(in the rows, 128 means zero)
Known rows, with every way that one mark hangs from another
K_869(K_90(K_593(K_130)) K_210 K_839(K_899)): [111 156 125 122 112 181 118  53 144 115 136 112 131 105  63  90  78 153
 154 110  72  49  44 118  95  76 152  95 131 124 114  65  64  80 186 147
  61 204 143  91 149 135 150 138 147 100 140 118 137  68 119 199 175 102
  63  70 138]
K_402(K_130(K_593)): [146 145 128 142 156 151 138  81 156 122 114 119 119 127 158 126  96 119
 110 133 111 109  83 125 116  99  84 113 156 107 134 124 116 131 123 171
  84 189 113 101 130 143 138 156 122 143 161 108  84 115 123 128  98  96
 135 128 138]
K_402(K_839): [134 129 124 152 139 149 116  74 147 135 137 130 122 126 146 119 101 111
 115 118 125 103  94 125 144 128 108  91 152 117 110 124 110 143 133 153
  56 173 133 117 165 170 131 166 117 147 157 135  89 137 129 132 122 143
 104 106 133]
K_747(K_11(K_210)): [119 132 146 123 134 131 127  69 108  95 153  96 105 140 147 124  93 122
 117 145 120 134  79 161 130 107 110  88 143 117 143 122 121 120 147 172
  59 172 156  92 153 174 174 177 119 122 152 116 112 129 131 154 130 135
 112 139 148]
K_839(K_899): [108 121 143 157 152 145 114  88 157 133 139 107 136 131 124 124  85 123
 126 136 109  90  80 154 130  91 119  89 139 129 126 110  95 127 137 175
  86 166 147  97 161 146 131 148 107 145 131 164  86 121 128 135 125 120
 108 100 158]
K_11(K_210): [114 141 146 120 134 142 110  67 121 102 131 106 117 132 148 136  84 129
 117 145 109 112  74 142 134 110 118  90 142 113 129 118 116 140 139 163
  65 174 141 103 147 164 164 175 117 136 140 130 100 138 134 136 120 121
 125 127 150]
K_593(K_90 K_130(K_402(K_839(K_869(K_210))))): [104 124 130 131 152 143 120  72 144 115 118 140 148 125 162  80 105 146
 113 136 110  86  49  93  88 100 118  77 141 121 133  86  93 118 181 158
  48 179  82 154 166 213 122 145 130 112 170 156 110  98 160 168 154 105
  96  75  98]
K_593(K_130): [124 150 120 137 148 155 123  80 144 109 115 106 117 112 151 131 101 121
 138 139 102  79  81 127 125  94 128  99 156 115 132 102  99 133 139 137
  62 152 125 123 142 172 153 151 112 144 152 147 110 116 123 157 121 138
  95  98 125]
K_90(K_593): [127 140 130 139 157 158 126  80 123 120 145 122 107 116 136 121  81 117
 132 125 116  84  75 145 120  98 118 112 157 120 118 118 114 123 129 150
  74 178 147 102 137 144 164 158 116 129 150 135  90 129 134 132 132 130
 107 109 125]
K_402(K_130(K_593) K_839): [160 138 117 147 148 150 131  79 168 133 128 136 125 133 157 111 105 114
 108 116 124 115  88 108 124 118  81 100 151 105 111 123 114 141 134 165
  67 207 101 106 135 154 124 157 119 152 175  97  73 125 134 138 107 105
 127 129 129]
K_869(K_90 K_839): [138 141 126 122 114 152 121  54 139 124 118 129 136 118 112 133 117 141
 121 118  99  87  81 129 131 112 120 104 147 126 117 103  82 114 139 162
  71 196 151 104 171 158 144 174 151 117 130 114 125  99 109 162 130 136
  90  72 154]
K_899(K_839(K_869)): [118 112 137 151 161 129  85  73 139 135 127 122 119 127 147 110  87 118
 112 156 103  87  89 141 110 101 111 114 166 129 106 130 113 134 153 177
  81 147 132 102 162 176 165 166 118 128 118 147  75 146 133 132 125 134
 128  74 146]
K_593(K_90 K_130(K_402(K_839))): [134 133 129 130 159 153 132  78 144 114 106 129 133 117 183 101 118 146
 126 131 140  78  66  95 116 114  98  91 144 106 130  85  88 137 147 156
  34 178 109 164 158 219 121 157 127 127 176 141 107 107 151 176 147 131
  77  97 105]
K_130(K_402 K_593): [138 138 138 152 190 129 130 102 134 128 111 132 107 139 168 152  98 140
  96 114 106  92  75 124 139 109  87 136 137 127 147 117  98 120  94 177
  84 205 110 138 157 149 121 170 114 124 151 128  74 112 142 104 125 109
 145 103 111]
K_130(K_402(K_839)): [146 126 134 161 157 142 113  85 142 138 134 150 121 141 161 125 118 123
  98 103 142  92  90 110 144 130 101 104 139 118 118 119 102 144 121 167
  63 201 118 135 183 179 119 165 126 139 156 140  76 130 155 126 132 131
 113  96 125]
K_869(K_210): [110 144 146 140 127 152 129  54 136 104 142 123 111 130 127 129  86 110
 115 119 106 100  76 122 128 110 120  88 136 125 137 112 113 128 141 146
  73 168 130 109 163 154 133 170 114 124 145 139 102 104 114 126 114 111
 122  88 139]
K_899(K_839(K_869(K_90(K_593) K_210(K_11)))): [111 150 138 138 151 144 113  65 120 117 151 122 115 104  91  86  59 120
 115 118 100  84  76 123  83  85 121 119 162 128 112 112 130  84 176 174
  78 177 143  87 143 163 157 164 148 107 128 104  99 122 130 172 170 106
 111  62 106]
K_593(K_90 K_130(K_402(K_839(K_899)))): [118 121 137 142 165 152 118  93 155 130 115 119 154 128 151  87 110 154
 130 134 129  65  62 112 108 105 108  83 132 114 129  77  77 134 160 182
  46 180 115 151 165 205 108 138 118 136 170 160  92 110 162 178 164 114
  70  95 124]
K_402(K_839(K_869(K_90) K_899)): [117 110 121 153 141 147  88  92 164 153 140 136 165 141 101  95  96 139
 110 134  96  88  81 134  98  98 127  75 155 145  89 112  90 115 167 195
  79 189 131 100 176 155 129 139 134 146 126 156  89 119 145 152 138 121
 110  68 155]
K_402(K_130(K_593) K_839(K_869 K_899)): [130 108 112 165 160 139 103 102 194 163 133 127 162 150 137  88  89 132
 101 141  96 114  81 139  97  91  99  86 146 125 105 123 103 119 158 202
  88 198 103  86 145 140 121 121 117 168 158 133  53 129 160 135 121  93
 143 115 150]
K_869(K_90(K_593(K_130(K_402))) K_210(K_11)): [122 187 133 130 160 169 155  88 123  95 138 122 109 105 113 114  83 129
 122  88 114  66  68  97  96  88 121 127 146 112 148  85 107  81 146 154
  61 205 124 133 137 165 134 147 157 110 159 110 124  87 144 180 173  99
  76  72  78]
K_593(K_130(K_402)): [130 145 127 137 173 157 124  96 140 107 112 127 112 124 167 130 113 132
 125 129 117  69  76 117 130 100 105 122 151 113 141 101  96 131 128 158
  62 176 111 141 160 178 142 152 126 138 153 149  97 110 147 141 134 130
 103  88 118]
K_402(K_130(K_593(K_90))): [133 134 144 127 146 144 152  66 146 110 100 115 135 115 171 110  97 134
 115 139 117 114  74 129 101  97  79 103 143 111 137 103 105 128 136 177
  71 181 119 122 122 169 131 163 120 131 174 105  93 103 129 155 110  94
 122 132 127]

Rows
[ 76 116 137 157 146 150 103  81 157 133 151 114 143 143  99 103  67 127
 114 137  79  91  61 150 100  79 137  75 136 143 131 112 101 110 169 184
  96 163 133  93 171 139 136 135 114 130 132 172  89 110 139 124 130  96
 125  75 160] => K_839(K_869(K_210) K_899)
[120 154 102 122 124 176 111  68 143 119 140 139 129 112 109  78  87 134
 132 123  92  73  54  96  75  84 149  83 165 130  95  92 100  92 193 140
  54 194 102 119 145 169 158 135 146 119 155 124 117 101 140 182 152 119
  85  67 100] => K_402(K_839(K_869(K_90(K_593(K_130)) K_210)))
[148 169 122 129 138 185 130  70 128 109 135 156 112 119 121 103 106 138
 120  89 120  58  59  68  93 112 117 100 143 121 116  81  95 105 164 143
  44 222 105 143 155 174 142 154 149 109 168 111 111  88 141 166 161 115
  75  70  88] => K_869(K_90(K_593(K_130(K_402(K_839)))) K_210)
[101  96 134 153 188 121 111 106 159 163 110 133 160 149 154  86  96 174
  94 142 100  96  55 140  94  93  92  96 124 138 126 101  78 111 146 217
  74 202 108 143 166 179 100 141 115 131 161 158  63 116 169 136 161  95
 127  96 120] => K_130(K_402(K_839(K_869 K_899)) K_593(K_90))
[130 157 139 127 119 177 138  50 113  96 144 134 113 111  97 123  81 123
 126 104 101  75  70 112  99  97 127  94 149 137 114  99 105 100 152 144
  68 198 133 112 143 147 157 166 145 106 141 105 117  96 114 149 129 108
  99  83 116] => K_869(K_90(K_593) K_210)
[146 148 106 147 173 166 117  94 141 130 133 143 107 124 154 105 104 126
 135 111 135  58  70 102 122 104 112 117 152 111 111  98 104 128 143 147
  49 202 109 137 152 175 147 146 122 141 178 138  84 119 162 156 156 131
  84 101  92] => K_90(K_593(K_130(K_402(K_839))))
[ 92 130 143 143 130 152 103  69 149 123 140 121 154 142  83 109  74 140
 107 132  73  92  63 133  83  82 134  73 147 158 120  99  93  97 178 187
  93 177 128  98 168 146 139 141 137 125 116 152 104  89 127 144 127  91
 119  55 162] => K_839(K_869(K_90 K_210) K_899)
[111  93 129 176 177 137  83 109 166 163 146 146 156 156 136 101 101 145
  98 129 117  89  76 136 113 103 114  90 137 131 117 119  97 127 146 203
  80 195 116 114 191 167 124 130 122 148 141 177  63 135 175 121 149 110
 119  76 141] => K_130(K_402(K_839(K_869 K_899)))
[135 145 119 132 156 170 111  85 146 131 120 130 135 113 103 105 100 173
 142 110  95  36  53 124 110  82 127 121 141 129 116  68  62  90 165 172
  69 219 135 109 161 146 151 135 157 106 138 131 119  79 146 187 190 120
  67  70 135] => K_869(K_90(K_593(K_130(K_402))) K_839(K_899))
[129 124 128 152 125 161 107  59 171 126 149 146 147 138 138  86  89 109
 101 120 122 118  76 104  93 113 114  71 157 109 109 125 126 133 179 169
  71 189 100  92 162 166 135 139 131 145 159 128  95 120 147 137 108  95
 122  93 148] => K_402(K_130 K_839(K_869(K_210)))
[122 122 132 137 118 152 102  68 152 135 125 117 148 128  90 118 103 150
 130 117  89  75  81 144 132 102 126  93 141 139 109  94  67 108 153 180
  79 198 159  91 177 144 136 159 148 124 117 129 114  96 114 174 150 125
  85  72 176] => K_869(K_90 K_839(K_899))
[150 131 124 155 182 131 122 101 147 145 119 143 113 144 165 131 103 132
  94 103 123 101  87 104 140 125  75 123 127 124 130 118  99 134 105 174
  66 215 106 145 166 165 110 168 113 133 165 121  62 118 143 110 134 117
 136 108 110] => K_130(K_402(K_839) K_593)
[136 153 125 141 183 160 121 100 127 114 123 128 100 112 158 122  98 133
 134 129 120  58  59 121 109  90 114 133 156 110 134  95  99 118 141 148
  65 185 116 128 144 158 163 141 127 127 166 145  93 111 156 147 152 126
  93  97 100] => K_90(K_593(K_130(K_402)))
[100 110 137 172 165 142  93  91 159 147 155 145 151 159 117  90  89 136
  96 113 107  92  64 116 106 105 119  82 127 129 126 106  98 119 168 194
  79 194 103 118 198 161 111 138 118 128 142 170  76 114 168 117 148  92
 120  69 143] => K_130(K_402(K_839(K_869(K_210) K_899)))
[126 121 114 151 164 157  91 112 163 147 117 141 158 141 123  95 113 157
 112 133 101  63  70 109  89  93 127  88 151 138 102  90  76 107 179 200
  68 200  99 129 177 174 131 128 142 141 137 156  96 104 165 172 153 119
  89  55 131] => K_593(K_130(K_402(K_839(K_869(K_90) K_899))))
[ 73 139 142 149 141 141 117  90 152 128 146 110 152 135  73  99  62 131
 105 116  76 103  80 148  84  76 139  88 144 139 135 111 105  81 172 198
  93 173 144  93 163 146 115 135 139 133 123 148 111 101 136 162 149  91
 114  63 139] => K_839(K_869(K_90 K_210(K_11)) K_899)
[145 128 120 146 165 154 101  97 127 146 136 170 133 134 137 107 107 145
 107 112 118  76  72 115  91 108 105 106 160 139  94 117 100 106 156 186
  72 221 107 127 172 169 154 151 154 121 143 133  83 120 165 140 153 124
 110  70 101] => K_130(K_402(K_839(K_869(K_90(K_593)))))
[145 135 130 131 138 145 149  66 160 127 116 129 145 125 171  95 102 132
 118 130 127 115  76 112 104 114  78  87 141 104 118 109 109 140 141 176
  61 198 107 131 128 177 114 167 118 140 186 104  92 116 130 167 114 102
 116 135 122] => K_402(K_130(K_593(K_90)) K_839)
[134 136 127 145 144 161 113  76 120 131 149 165 137 135 113  97 100 143
  98  95 111  85  59  93  81 109 117  97 144 142 108 105 106  97 168 175
  70 228  99 128 175 164 140 156 154 105 148 125  93 104 153 139 156 101
 111  59 109] => K_130(K_402(K_839(K_869(K_90(K_593) K_210))))
[120 140 143 130 173 146 138  83 131  99  94 118 128 114 178 118 112 145
 130 142 121  74  66 114 111  98 103 108 146 112 148  86  89 129 143 160
  53 164 115 154 150 203 133 159 123 123 161 151 114  96 147 167 139 125
  85  90 113] => K_593(K_90 K_130(K_402))
[115 169 133 130 117 155 141  50 130 116 151 115 118 103  77 108  78 139
 126  83  99  93  78 129 117  98 129 114 141 117 126 102 105  80 147 150
  72 208 162  90 149 137 134 161 160  99 150  95 134  88 116 185 179 111
  79  80 116] => K_869(K_90(K_593) K_210(K_11) K_839)
[139 144 114 130 159 161  94  77 129 115 117 124 118  97 128  93  85 131
 139 155  89  49  63 118  76  79 125 124 178 131  88 102  97 105 188 160
  68 163 127 111 130 177 199 151 145 117 124 116  97 122 130 185 161 135
  95  60 114] => K_899(K_839(K_869(K_90(K_593(K_130)))))
[112 192 129 125 140 173 154  73 125  94 138 109 114  93 100 105  71 126
 140 105  98  75  71 106  93  79 136 114 153 112 137  91 110  82 159 137
  58 179 136 117 124 162 146 144 145 120 156 109 129  89 123 194 162 108
  73  86  86] => K_869(K_90(K_593(K_130)) K_210(K_11))
[138 130 138 141 169 127 136  84 137 133 105 140 128 137 183 119 108 152
 101 122 132  99  74 113 123 121  75 106 122 121 135 105  92 127 115 178
  58 209 105 163 160 193 103 177 115 119 171 127  79 111 147 135 146 105
 119 114  98] => K_130(K_402(K_839) K_593(K_90))
[153 132 111 139 143 149 119  87 168 134 117 143 149 134 142  99 108 134
  92 130  95 114  85 109  90 108  89  96 167 130  98 123 103 116 156 192
  78 216  91 108 140 154 140 153 150 148 152  98  90 117 142 157 111 105
 135  96 133] => K_402(K_130(K_593) K_839(K_869(K_90)))
[112 131 143 132 100 165 110  47 149 121 138 118 149 128  73 118  90 145
 122 104  85  81  68 130 121 103 135  80 120 139 117  82  69 101 167 168
  79 202 151  96 180 140 123 158 147 108 123 127 128  76 109 166 147 107
  91  62 171] => K_869(K_90 K_210 K_839(K_899))
[132 148 113 136 178 163 117 103 129 113 110 141 124 114 142 112 106 152
 121 136  94  55  58 119  80  77 127 124 170 137 116  96  92  95 165 172
  74 197 104 129 150 162 175 129 152 119 140 135 106 102 157 159 152 124
  96  63  97] => K_839(K_869(K_90(K_593(K_130(K_402)))))
[ 95 159 132 138 145 152 133  79 128 117 155 120 126 113  88  99  68 129
 113 109  92  98  72 136  82  78 136 105 162 129 128 118 126  79 159 168
  83 185 142  98 142 145 149 142 154 117 144 119 115 107 136 164 157  99
 109  69  98] => K_839(K_869(K_90(K_593) K_210(K_11)))
[121 143 139 133 110 173 117  51 138 125 150 124 140 123  56 105  79 149
 138 100  83  62  57 135 109  92 142  90 127 133 109  80  75  84 173 165
  76 215 157  84 159 128 142 148 147  97 129 121 117  85 114 174 171 107
  79  68 149] => K_869(K_90(K_593) K_210 K_839(K_899))
[ 83 147 137 148 153 157 119  89 141 130 165 114 146 120  68  83  52 135
 119 116  77  93  65 153  75  61 142  96 145 136 123 103 112  68 171 195
  97 190 151  82 146 134 137 124 145 127 132 142 102 103 143 165 170  88
 104  73 121] => K_839(K_869(K_90(K_593) K_210(K_11)) K_899)
[136 154 132 119 103 172 127  37 123 109 141 133 126 109  86 115  87 139
 127  98  94  76  62 123 115 102 132 101 137 129 114  94  94  92 161 141
  69 217 151  97 155 139 155 174 158  88 141  97 130  82 106 171 150 111
  86  73 134] => K_869(K_90(K_593) K_210 K_839)
